Each row was made from one path, in order. Every step used is in the known rows, and no mark comes twice. Write each row's path.
Known rows:
vadag -> vofo -> lodat -> sibe -> pepog: [-22  24   3   9   7   4  -1  -9  -5  38  33   7   5 -14  -8   9  -3  10
 -10  -9   8 -10 -30 -15  29  -3  -3  -2  49]
noke -> buto: [  7  -7   2  -1  -4   3  -4 -16   9   7  11  -8   1  -5  -6  13   0   3
  -8   5 -17  -1  -8   7  -9  -2  -2  -4 -13]
pepog -> sibe -> vadag: [-10  10 -10 -11  12  -1   7   6   7  18   5   5   0 -27   1   6   3 -10
  -6  -6  -3  10  -4  -8  29   1  -9   2  26]
narepe -> vadag -> sibe -> pepog: [-17   6  -1  -8  17   4   3 -17   0  43  -9   5  10 -11  -3  -8  14  10
  12  -5   2  -7  -5  -2  42   0 -19  -1 -29]
lodat -> sibe: [ -5   0   3   9   9   2  -3 -10 -11  17  16  12   0  -8   2  -2  -3   2
 -17  -1  -2   2  -7  -9   9   4   1  -2   2]
suni -> rifaf -> fopun -> noke -> narepe -> vadag -> vofo: [-12 -32  25  14   0  -9  38   2  13  42 -17  18  23   0  -9   7  30   9
  62 -13 -31   3   0  10 -14  -6  -8  15  62]
noke -> buto -> vadag -> vofo: [  2   2  10  -9  14   0  14 -13  -2   3   2 -16   1  -5 -15  21   8   5
 -13   9 -25  -5 -22  10  14  -7  -9  -2   8]
fopun -> noke: [  2  -9  -1  -8  -2  -6   9   3 -17   5  -2  12   0 -12  -2   9   6  -9
  15  -1 -11  -3  -1   5 -11  -7  -2   0  35]
rifaf -> fopun -> noke -> narepe -> vadag -> sibe: [ -8 -25  25   7  18  -6  31   5   0  46 -39  19  22 -15  -3  -1  29   2
  43 -14 -26  16   3   7   3  -7 -13  14  16]
suni -> rifaf -> fopun -> noke -> narepe: [ -4 -34   4  13 -14  -7  16   7  11  20   0  32  18  -9  -7   2  18  -3
  43  -8 -23  13   3  13 -31  -1   0   8  60]
pepog -> sibe: [ -8  12  -7  -3  12   3 -10   6   1  15  12   6   1 -15  -4   6  -2   1
   2  -9  -6   8   2  -4   2   3  -4   0  14]
suni -> noke -> narepe -> vadag -> vofo -> lodat: [ -9 -11  43   0  -2  -1  43  21  40  47  -2  -8  23  -7 -13   8  14   3
  10 -10 -15  -5   0  10 -29 -13 -11  12   1]
buto -> vadag -> vofo -> lodat: [ -9  11  18  -6  16  -2  24  20   1   2  -8 -11   5  -2 -13  12   4   2
 -12   5   1   1 -25   6  23 -13  -5   8  45]
rifaf -> fopun -> noke -> narepe: [  1 -22   8   5  -3  -9  13  10   1  14 -12  16  11 -13  -4   8  18  -8
  37 -14 -21  15   4   2 -22  -4   0   9  46]
suni -> rifaf -> fopun -> noke -> narepe -> vadag -> vofo -> lodat: [-17 -31  36  15  -2  -8  45  19  26  46 -16  15  28  -2 -13  11  26   9
  53 -10 -22   6 -11  13 -14 -15  -5  20  86]
vadag -> sibe -> lodat: [-15  -1  -2  -1  -8  -2   6   3 -13  21  -9   5  13  -9  -6  -4   0   6
 -24   3   8  -4  -9   5  14  -2  -8  -6  -2]
rifaf -> fopun -> noke -> narepe -> vadag -> vofo -> lodat -> sibe: [-17 -17  44  18  20  -7  39  12   6  57 -11  10  21 -15  -7  14  22   5
  29 -19 -23  10 -17  -5   6 -14  -4  19  76]
narepe -> vadag: [ -4 -10  15  -7  11  -1  16  -1  13  16 -15 -10   5   4   1  -2  10   3
   9  -1  -4  -3   4   0  14  -4  -7   6 -16]
vadag -> narepe: [ -5 -15  12   8  -8   1   1   4  -1  14  -4  -2   7   6  -3  -6   1  -1
  -9  -1  -3   6   4  -4   8   3  -6   0 -28]
narepe -> noke -> buto: [  7 -13   8 -11  10   1   4 -18  -2  15  21 -11   3 -11 -13   9   6   4
  -6   3 -33  -9   0   5 -32  -8  -3 -10  -8]
buto -> noke -> narepe -> vadag -> vofo -> lodat -> sibe -> pepog: [-21  -1  39  -1   9  -2  25   4  19  76  19 -10  16 -24 -20  20  15   5
  12 -21 -14  -8 -16  -4  13  -6 -11  13  -7]
vofo -> vadag: [ -6   8   1 -19  -3   1  17   6  10   9 -15   8  -1  -1   6   1   2  -9
  -9   2   3  -1 -10   7  21  -7  -5   4   9]
noke -> fopun: [  3  -4  -1   8   3   6   3   4   7  17 -13 -10   6  -9  -4   0  -2   5
  18  -8 -15   4   2   6  -7   4   3   3  11]
fopun -> noke -> narepe -> vadag: [  0 -26  24 -15  -5  -9  29   5   8  39 -15  -4  10 -10  -7   4  23 -10
  24 -13 -18   7  12   5 -25  -6 -10  11  -4]
vadag -> vofo -> lodat: [ -9  15  15  11   2   1  15  14   5  10   1  -6   6   3  -8  11  -2   8
   0  -3   5  -4 -19   1   3  -9   1   5  46]
rifaf -> fopun -> noke -> buto -> vadag -> vofo -> lodat -> sibe -> pepog: [-17  -3   6  -5  27  -1  12 -12 -11  33  21  13  10 -35 -19  34  15   3
   7   0 -30  -3 -48  -1  48 -18  -9   1 101]
vadag -> narepe -> noke -> buto: [  2 -26  19  -4   2   2   4 -15  -1  28  16 -13  10  -6 -16   2   6   2
 -13   2 -36  -3   3   1 -21  -5  -9 -10 -37]
pepog -> sibe -> vadag -> narepe: [-15  -3   2  -3   4   0   8  10   6  33   0   3   7 -20  -2   0   5 -11
 -13  -6  -5  17   0 -11  36   5 -15   3  -3]

Write each row's path:
[ -3 -28  17 -12  21   3  22  12  -6  31 -17 -23  15 -15 -20  -9  11  -4
   1  -3 -40   7   6   4   2  -3 -10   0 -16]
buto -> vadag -> narepe -> noke -> fopun
[-11 -25  17   5  16   2  25  -3  -9  59   0  -4  16 -30  -7 -12   6  -6
 -14 -10 -34   7   0 -14  15   4  -8  -2   1]
lodat -> sibe -> vadag -> narepe -> noke -> fopun
[ -2 -17  24  -6  -2  -4  21   2  26  35 -14 -15  10   1  -5  -5  16  -1
   9 -13  -9   9  13   0 -14   0  -8  11 -39]
noke -> narepe -> vadag
[  2 -25  13 -11   1   1   7  -6   6  13  -2 -15   7  -4 -16   9   8  -4
 -28  12 -23   9 -10   7  21  -3 -14  -1 -44]
noke -> buto -> vadag -> narepe
[-15  23  -4  -2  17  -2  17   4  -4  22   6   3   1 -22  -2  13   5  -2
   1 -11  -8   3 -12  -9  32   0 -10   2  50]
pepog -> sibe -> vadag -> vofo
[  5 -14  10  -7 -16  -8  15   6  -3  24   0   7   6 -14  -7   7  12 -13
  14 -12 -14  10   6   5 -40  -2  -4   5  14]
fopun -> noke -> narepe
[-16 -17  24  -8 -10  -5  26   5  12  55 -23 -11  22  -7 -11  -9  17   6
 -13 -10   0   6   3   5   1  -2 -16   5 -41]
noke -> narepe -> vadag -> sibe -> lodat
[-15   1   8  -9   5   1  10 -14  13  62  -7   1  15 -13  -9 -10  21   6
  14 -18  -4   5   4  -3  15   5 -20   4 -50]
noke -> narepe -> vadag -> sibe -> pepog
[ -9 -16   8 -29  14  -3  20 -10 -15  28   5 -14  15 -25 -26   5  12   4
 -40  12 -29  -8 -15  15   4 -15 -16 -14 -13]
narepe -> noke -> buto -> vadag -> sibe -> lodat
[ -6  -9  24   3   9  -1  22  -2  11  50 -24  -2  16  -4  -6 -11  17   5
   6 -11  -9  12   8   5  -4   2 -15  10 -51]
noke -> narepe -> vadag -> sibe
[ -5  -2  30   2   2  -4  28   0  17  40 -15 -17  11   5  -7   1  18   7
  17 -17 -12   3   4  -1 -11   0  -9  12 -14]
noke -> narepe -> vadag -> vofo
[-14 -39  21  15   6  -5  32   2   9  52 -26  35  28 -10  -7  -6  29   8
  49  -8 -27  13   3  17  -8  -5 -13  12  29]
suni -> rifaf -> fopun -> noke -> narepe -> vadag -> sibe
[-13 -10  44   5   6  -6  41   9   3  66   1   3  16 -16 -13  13  17   0
   6 -17 -16   4 -15  -3 -14 -12  -8  15  43]
fopun -> noke -> narepe -> vadag -> vofo -> lodat -> sibe
[ 10 -16   1 -11  -6  -3   5 -13  -6  12   9   3   0 -15  -8  23   6  -6
   6   4 -27  -4  -9  12 -22 -10  -5  -4  20]
fopun -> noke -> buto
[-19 -11  11  -9   2  -3  20   2  -1  36 -24  -7  17  -4  -5  -6  10  10
 -13   1   4  -7  -5   6  30  -6 -14   0 -18]
narepe -> vadag -> sibe -> lodat
[ -6 -25  13  -3   7   0  28   6   1  42 -15 -16  15 -21  -9 -11   9  -8
   5 -10 -32   5   6  -5   8   0  -9   0  -1]
sibe -> vadag -> narepe -> noke -> fopun
[-12  14  14   2   1  -4  31  15   8  14  -7  -5   6  -8  -3  11   1  -3
  -8  -1   8  -2 -25  -3  30 -10  -4   8  57]
sibe -> vadag -> vofo -> lodat
[-18 -15  22  11  -2  -1  21  13   8  40   4   7  12 -16  -2  -3  -2 -10
 -41   2   8  13 -20 -14  45  -3  -8   6  10]
vofo -> lodat -> sibe -> vadag -> narepe
[ -2 -17  -1   3  10  -6   9   6 -14  -5 -14  19   5 -11   3  10  11  -4
  38  -3 -17   3  -4   3   5  -9   2   3  66]
rifaf -> fopun -> noke
[-11  16   1 -10   9   4  19   2  -5  23 -26  24   5  -7   4  -6   3  -2
 -13   3   2   2 -17  11  29  -6 -13   4  -2]
vofo -> vadag -> sibe
[-13   9 -13  -1   5   4 -16 -23  -9  29  31  11  -2 -18  -1  -1  -1   2
 -12  -7   3  -6 -10 -16  27   7  -4  -7   1]
lodat -> sibe -> pepog
[-21   7  -2 -20 -12  -2  23   9  -4  29 -24  12  11 -10  -1  -4   2  -2
 -31   5  10  -5 -20  12  36  -9 -13  -2   8]
vofo -> vadag -> sibe -> lodat
[-15  -2  44  13  10   0  33   6  19  61   1  -9  16  -4 -10   4  11   9
  -9 -16  -5   7 -13  -7  -1  -5  -6  15  12]
noke -> narepe -> vadag -> vofo -> lodat -> sibe
[ -3 -11  30  -7   0  -9  37   2  -1  45 -17  -5  10  -7  -9  11  25  -3
  33 -18 -23  -1   3   3 -23  -8 -11  12  18]
fopun -> noke -> narepe -> vadag -> vofo
[ -7 -11  53   1   3  -5  39  25  28  47 -13 -21  17  -6 -18  20  15   3
  23 -15 -18  -2  -5  13 -14 -13  -7  20  -6]
buto -> noke -> narepe -> vadag -> vofo -> lodat
[ -1 -29  17 -12   1  -2  21 -12   5  32   8 -15  10 -17 -12   2  11  -9
 -21   4 -33   0  -3  -4   3  -7 -15  -8 -26]
sibe -> vadag -> narepe -> noke -> buto
[-14  14  20  20  12   3  10   3  -7  25  17   7   6  -6  -6   9  -7  11
 -18  -3   3  -2 -26  -8  13  -6   2   4  48]
vadag -> vofo -> lodat -> sibe
[ -3 -32  24  -3   8 -10  29   9  14  30 -27   4  16  -9  -2   6  28  -5
  48 -15 -25  13   8   3  -7  -8  -7  16  29]
rifaf -> fopun -> noke -> narepe -> vadag
[ -6 -24  19 -19  17  -3  19   8 -14  16  -3 -13   9  -6 -17 -10  14  -8
 -18   5 -24   4   5  -2   8  -7 -13  -3 -24]
buto -> vadag -> narepe -> noke
